Known rows, with every way that one mark hangs from another
[j540 [j99 j37 j594]]: [-2.18  2.71 -1.74 -3.11 -0.07 -0.20  1.84 -1.70 -1.27  0.48  5.15 -4.90
  3.29  0.40 -1.30 -5.42  1.82  1.70 -1.55  5.04 -1.77  3.29]
[j99 [j37 [j723 [j292 j159 j907]]] j540 j594]: [-4.41 -0.45 -1.53 -5.69 -0.37  0.85 -0.25  3.56 -1.29  3.93 -1.81  2.45
  2.43  0.48 -2.96 -1.69  7.04 -1.28  2.41  2.87 -2.09 -1.66]
[j37 [j99 j540]]: [ 0.18  2.95  0.27  0.98  0.12  2.35 -4.68 -0.82  3.35  3.31  1.87 -2.88
 -2.07 -2.27 -1.75 -3.78  2.02 -1.99  1.40  3.10 -2.90  1.38]
[j723 j37 [j292 j907] [j594 [j99 j540]]]: [ 0.34 -5.23  0.54 -0.15  1.34  3.33  0.12 -3.08  2.96  0.07 -3.83 -2.25
 -4.43  1.29  2.52 -5.98  1.24  2.27  1.23 -3.64 -0.46 -4.24]
[j159 [j37 j99 [j723 j594]] [j292 j907]]: [ 5.24  1.15  3.72  1.64 -1.02  0.30  3.49  3.70 -0.95 -2.04 -3.56 -0.76
  1.02  1.72 -0.23  0.08 -5.32 -0.06 -0.88 -3.50  0.33 -4.08]
[j37 [j723 [j594 j99]]]: [ 0.53  0.50 -3.40 -0.10 -1.70  0.48 -0.34 -0.36 -2.14  0.36  0.08 -1.48
 -5.89 -2.83 -2.15  0.84  2.63 -0.70 -0.91 -1.59  5.78 -1.21]
[j292 [j723 j594]]: [-0.79  1.22 -2.13  0.05 -1.01 -5.06 -1.74  0.49 -1.52 -1.52  2.17  2.64
 -1.56 -0.75 -1.74  2.51  2.13  1.70 -0.45  0.21  3.45  0.41]
[j292 [j723 j37 j594] j907]: [-0.64 -2.58 -1.25 -0.14  2.12 -3.79 -1.21  0.65 -0.83 -1.22 -2.83  5.53
 -3.23  1.80 -0.51  2.52  1.71  1.44 -1.88 -0.38  2.06 -2.45]
[j907 j292 [j540 [j99 j37 j594]]]: [-2.23 -1.93 -1.18  2.05 -2.20  0.14 -1.57 -1.57 -3.25  4.32  0.86 -1.81
  2.27  2.24  0.45  0.13  2.08  2.38  2.93  6.72 -2.18  2.22]
[j723 j37 [j292 j159 [j907 j540]] [j594 j99]]: [ 0.99 -4.99  2.35  1.28  2.90  2.14  1.97 -2.95  1.20 -1.01 -2.37 -0.13
 -1.93  1.33  4.20  0.36 -0.15  1.05 -0.20 -5.52  1.43 -0.92]
[j37 j99 [j723 [j292 j159 j907] j594]]: [ 4.40 -0.26  3.05  1.41 -1.41  2.82 -0.83  1.45 -0.64  2.31 -2.86  2.76
 -3.04 -0.26  0.04  4.44  6.02 -3.10 -1.42 -3.32  2.24  0.70]
[j907 [j292 [j159 [j37 j99]]]]: [ 1.56  0.84  1.14  2.11 -2.89  5.37  2.63 -0.85 -0.41 -0.46 -0.26  0.36
  5.67 -1.11  2.07  1.69 -5.07  1.32  0.60  1.65 -5.05  1.60]
[j37 j99]: [ 1.93  3.36 -0.08  1.61  0.18  2.41 -2.39 -2.81  2.30  1.40  1.96 -3.77
 -0.99 -2.04  0.94 -1.14  1.30 -1.39 -0.53  2.81 -2.81  1.47]
[j594 j99]: [-1.64  2.68 -2.82  0.90 -1.07  4.20  0.17 -3.28  1.87 -0.86  1.80 -7.01
 -2.73 -2.89  0.64 -2.49 -2.84 -0.02 -0.53  1.77  0.68 -0.37]
[j907 [j292 j159]]: [-1.05 -0.14 -1.73  3.20 -1.03  5.80  2.69 -0.44 -1.44  0.19 -1.97  1.05
  3.60 -1.25  1.76  3.86 -0.87  2.93 -0.02  3.58 -3.85  0.34]
[j99 j37 j540 j594]: [-6.20  1.44 -3.08 -5.80  1.46 -0.82 -0.98 -0.79 -0.46  3.04  2.81 -1.19
  2.76 -0.43 -2.69 -5.68  3.44  2.02  2.71  5.82 -3.43 -0.88]
[j594 [j99 [j37 [j723 j292]] j540]]: [-3.01  0.92 -2.89 -4.13 -2.93  4.10 -1.22  1.21  2.82  0.75  1.21 -5.87
 -2.02 -2.34 -3.19 -3.86 -1.35 -2.64  2.35  1.36 -1.76 -1.20]
[j723 [j37 j99] [j292 j907]]: [ 4.22 -3.05  0.79  1.29  1.62  4.04 -0.68 -2.98  5.11  0.78 -4.97 -2.93
 -0.17  1.38  5.69 -3.55  4.01 -1.24  0.05  0.11 -7.45 -3.05]
[j292 j159 [j723 j37 j594] [j907 j540]]: [-1.50 -2.55  1.23  0.70  3.91 -5.57 -1.32  2.81 -2.03 -0.69 -0.88  9.05
 -1.20  1.46 -1.16  7.66  0.74 -0.69 -1.72 -2.56  4.53  1.67]
[j594 [j99 j37 j540]]: [-5.11  2.33 -2.52 -4.00 -0.51  4.18 -1.03 -0.89  2.98 -0.06  3.61 -6.51
 -1.31 -2.34 -3.29 -4.67 -5.17 -0.06  1.51  3.15 -2.34 -0.13]
[j292 j159 [j723 [j594 j99]]]: [-1.33  2.80 -0.10 -0.81 -1.35 -2.75  1.52  1.15 -2.41 -2.38  5.36  3.19
 -0.09 -1.98 -2.27  4.98 -2.74 -1.20 -2.36 -3.39  6.57  4.99]
[j723 j37 [j292 j159 j907]]: [ 1.44 -3.14 -0.23  0.66  3.29  4.62  3.32 -0.57  3.66 -2.32 -5.22 -0.10
  3.18  0.52  5.17 -0.91  2.82  0.67 -1.25 -0.99 -6.33 -2.90]
[j907 [j292 j159 [j723 j37]] j540]: [-0.27 -3.16 -1.99  3.27 -0.99 -2.74 -1.56  1.54 -2.23  1.78 -0.97  5.03
  2.57  0.29  1.34  6.58  0.67 -1.52  2.23  1.72 -1.31  2.53]
[j723 j594]: [-0.99  0.54 -1.64  0.86  1.94  0.02  0.23 -2.89 -0.90 -1.59  1.00 -0.70
 -2.09 -1.41 -0.04 -0.60  1.62  5.37 -0.77  0.71  1.61 -1.67]

Rows
[ 3.99  1.71  0.73 -1.60 -4.78 -0.59 -2.00  0.64  1.63  2.39 -0.44 -2.03
  2.07 -1.28  0.07 -6.84  3.71 -4.05  3.76 -0.99 -1.94 -0.67]	[j159 [j37 [j99 j540 j594] [j723 j292]]]
[ 1.13 -0.73  2.70 -0.59  2.62 -2.75  0.34  1.65 -1.31 -0.42  0.45  8.07
 -0.64  1.16 -0.83  5.94 -0.47 -2.18 -3.77 -3.40  2.94  3.41]	[j292 j159 [j723 [j37 j99] j594] j907]
[ 3.00  1.78  4.63  3.83  0.64  0.71  1.48  2.06  1.97 -2.06 -2.93 -3.59
  3.54  2.21  2.00 -0.83 -7.55  0.52  1.01 -0.03 -3.68 -3.42]	[j159 [j37 j99] [j292 [j907 j540]]]
[-2.05  1.70 -1.99 -3.00 -2.12 -3.70 -0.67 -0.38 -1.27 -1.94  4.67  0.07
 -1.70 -0.78 -2.66  1.88 -2.97  0.50 -0.56 -0.31  3.61  1.64]	[j292 [j723 [j594 [j99 j37]]]]
[ 0.35  3.38  3.73 -0.89 -1.68 -1.97  0.51  3.08 -0.99 -0.68  0.54  6.09
  4.48  0.88 -0.77  4.12 -3.17 -3.20 -1.69 -0.81  1.54  3.26]	[j292 [j159 [j37 [j99 j594]]] j723 j907]
[-2.97 -0.91  0.71  2.45 -0.58 -3.65 -4.89  1.12 -1.55  0.74 -1.41  3.69
 -6.27  1.76 -2.18  6.13 -0.29  0.20  0.44  0.28  7.41 -0.71]	[j292 [j723 [j594 j99]] [j907 j540]]
[-0.38  1.68 -1.85 -3.23 -0.56  0.13  0.93  1.42 -0.96 -1.33  4.14 -3.26
 -0.23 -0.62 -4.42 -2.22  0.45  0.91 -2.26  2.16  0.01  2.52]	[j540 [j99 [j37 [j723 j594]]]]
[ 0.05  0.25 -0.53  1.98 -2.33  5.11  3.77 -0.18 -0.75 -1.89 -1.34  0.67
  6.25 -1.19  1.96  1.62 -4.90  3.21  0.73  2.10 -4.92 -0.16]	[j907 [j292 [j159 j37]]]
[-3.33  0.57  1.42  0.09  2.31  1.08 -0.05  3.57 -2.46  1.75 -0.80  3.11
  0.85  1.00 -2.64  5.00  2.28 -1.24 -2.00  2.70  2.41  2.68]	[j292 j159 [j907 [j540 [j99 [j37 j723] j594]]]]
[ 1.72 -0.53  1.31  1.10 -3.47  3.48  1.05  1.39 -2.02  1.46 -0.73  3.37
  2.57 -1.30 -1.23  1.61 -2.55  0.43  1.66 -0.62 -1.38  1.50]	[j907 [j292 [j159 [j37 [j99 j540] [j723 j594]]]]]
[-1.15 -3.74 -0.68  1.34  2.77 -6.39 -4.19  1.01 -0.98  0.28 -2.89  6.14
 -4.28  2.34 -0.63  4.35  2.66  0.58  0.04 -0.14  3.60 -1.95]	[j292 [j723 j37 j594] [j907 j540]]
[ 1.49 -4.11 -1.03 -0.94  0.50  1.20  0.54 -4.25  2.79 -0.45  0.08 -4.55
 -2.97 -0.66  2.76 -7.95  1.59  1.52  2.04 -4.50 -0.85 -2.04]	[j723 j37 j292 [j594 [j99 j540]]]
[-0.23  2.79  0.15  0.18 -0.15  0.10 -4.07 -2.69  0.40  6.03  2.32 -1.86
 -1.43 -1.25 -0.54 -5.06  5.95 -2.22  1.95  3.35 -0.61  2.02]	[j37 [j99 j540 j594]]
[-2.88  1.25  2.02  0.41 -0.24 -0.22  0.91  2.62 -2.41 -1.62  0.52  5.83
 -2.14  0.33 -2.52  7.72 -3.05 -0.23 -3.26 -2.35  6.87  2.42]	[j292 j159 [j723 [j594 j99]] j907]
[ 1.46  0.72  3.77  2.93 -1.05 -5.33  2.15  5.40 -1.18 -4.44 -1.13  0.20
  3.16  3.77 -1.27  0.59 -7.05  2.43  0.34 -2.11  2.03 -1.97]	[j159 j37 [j292 [j723 j594] [j907 [j540 j99]]]]
[ 2.79  3.69  0.99 -1.06 -1.80 -0.53  0.05 -3.53  0.95 -0.13  2.69 -3.54
  3.81 -1.23  2.07 -5.62 -1.88 -0.36  1.10  0.89 -2.61  0.65]	[j159 [j37 [j99 j594]]]
[-0.56 -2.23 -2.40 -1.75  2.60 -0.10  0.05 -4.30  0.86 -0.08  2.47 -3.04
 -4.76 -1.90 -0.44 -6.75 -1.18  1.50  0.17 -2.89  1.82 -0.71]	[j723 j37 [j594 [j99 j540]]]
[ 2.55 -2.87  0.22 -1.08  1.31  2.03  4.75 -4.34  1.31 -2.67  1.52 -2.87
  0.50 -1.03  4.47 -3.22 -0.54  0.92 -0.98 -6.61  0.03  0.84]	[j723 j37 [j292 j159] [j594 j99]]
[-1.19  0.08  0.16  2.19  1.67 -0.66  2.34  4.19 -2.47  1.03 -3.49 -2.11
  1.15  3.14 -0.50  1.46  1.22  0.80 -0.54  2.89  0.13 -2.94]	[j159 [j292 [j907 [j540 [j99 [j37 j723] j594]]]]]
[ 0.67 -0.78 -3.02 -1.54 -0.55 -5.17 -0.41 -1.89 -0.74 -1.55  3.34  0.28
 -2.83 -0.93 -0.30 -0.93 -0.76 -1.02 -1.01 -2.79  3.63  1.28]	[j292 [j723 j37 [j594 j99]]]
[-2.25  2.16 -3.95 -3.83 -1.71  3.44  0.74 -0.75  0.80 -0.91  2.37 -5.89
 -1.82 -2.75 -2.05 -0.72 -3.68 -1.98 -0.64  1.90 -0.28 -0.37]	[j594 [j99 [j37 j723]]]
[ 1.81 -0.41 -1.85 -1.36  2.55 -1.34 -1.99 -3.95  1.47  4.32  1.79 -2.08
 -0.67 -1.14  1.68 -7.57  5.14 -2.72  0.97  1.22 -3.16  0.94]	[j723 [j37 [j99 j540 j594]]]
[-1.73 -2.13  1.50  0.48  2.52 -4.10 -1.02  1.67 -1.93 -0.42  0.34  6.64
 -2.78  1.17 -1.15  6.93 -2.21 -2.21 -1.74 -3.87  6.58  2.74]	[j292 j159 [j723 j37 [j594 j99]] [j907 j540]]
[ 1.58  0.23  4.60  2.63 -0.32  3.95 -0.27  0.82  3.88 -1.50 -3.30 -0.39
  3.97  0.70  3.36  1.52 -0.75 -0.24  1.50 -0.54 -4.09 -0.88]	[j723 [j292 [j159 [j37 j99]] [j907 j540]]]
[ 4.74  3.84  2.47  1.63 -0.83  0.68  4.25  0.61  2.15 -3.67  0.94 -6.33
  5.99 -0.02  2.31 -4.26 -7.86  0.45  0.33 -1.00 -5.07 -1.70]	[j159 [j37 j99] j292]
[ 0.33 -1.85  0.00  1.40  1.36 -5.88 -5.53  0.07 -0.51  4.10 -2.15  4.41
 -2.76  2.43  0.91  2.80  4.73 -4.33  0.58  1.86  1.49  0.35]	[j292 [j723 [j37 [j99 j594]]] [j907 j540]]
[-0.27 -0.06  2.04  4.95  0.87 -4.21  0.61  4.94 -2.38 -1.05 -2.07  0.92
 -0.91  3.71 -1.37  4.02 -0.83  2.02 -0.96  0.11  3.80 -1.44]	[j159 [j292 [j723 j594] [j907 [j540 j99]]]]
[ 2.01  0.18  2.44 -0.23 -0.54  1.46  4.02 -1.17  0.96 -4.92  0.65 -0.33
  4.94 -0.83  2.81 -1.08 -0.99  4.68  0.39 -4.22 -1.36 -0.53]	[j723 [j292 [j159 j37]] j594]
[-0.58 -0.52 -2.78 -4.50 -0.55  0.66  1.08  0.74  0.03 -1.78 -0.09 -1.11
  0.83 -0.72 -1.19  0.66  2.51  1.88  0.37  0.89 -2.80 -2.68]	[j99 [j37 [j723 j292 j594]]]
[ 0.92 -0.74 -0.77 -0.11  0.67 -3.49 -2.63 -0.24 -0.14  2.61 -2.17  3.75
 -1.58  1.98  1.12  0.94  3.87 -3.58 -1.41  1.55  0.02 -0.05]	[j292 [j723 [j37 [j99 j594]]] j907]
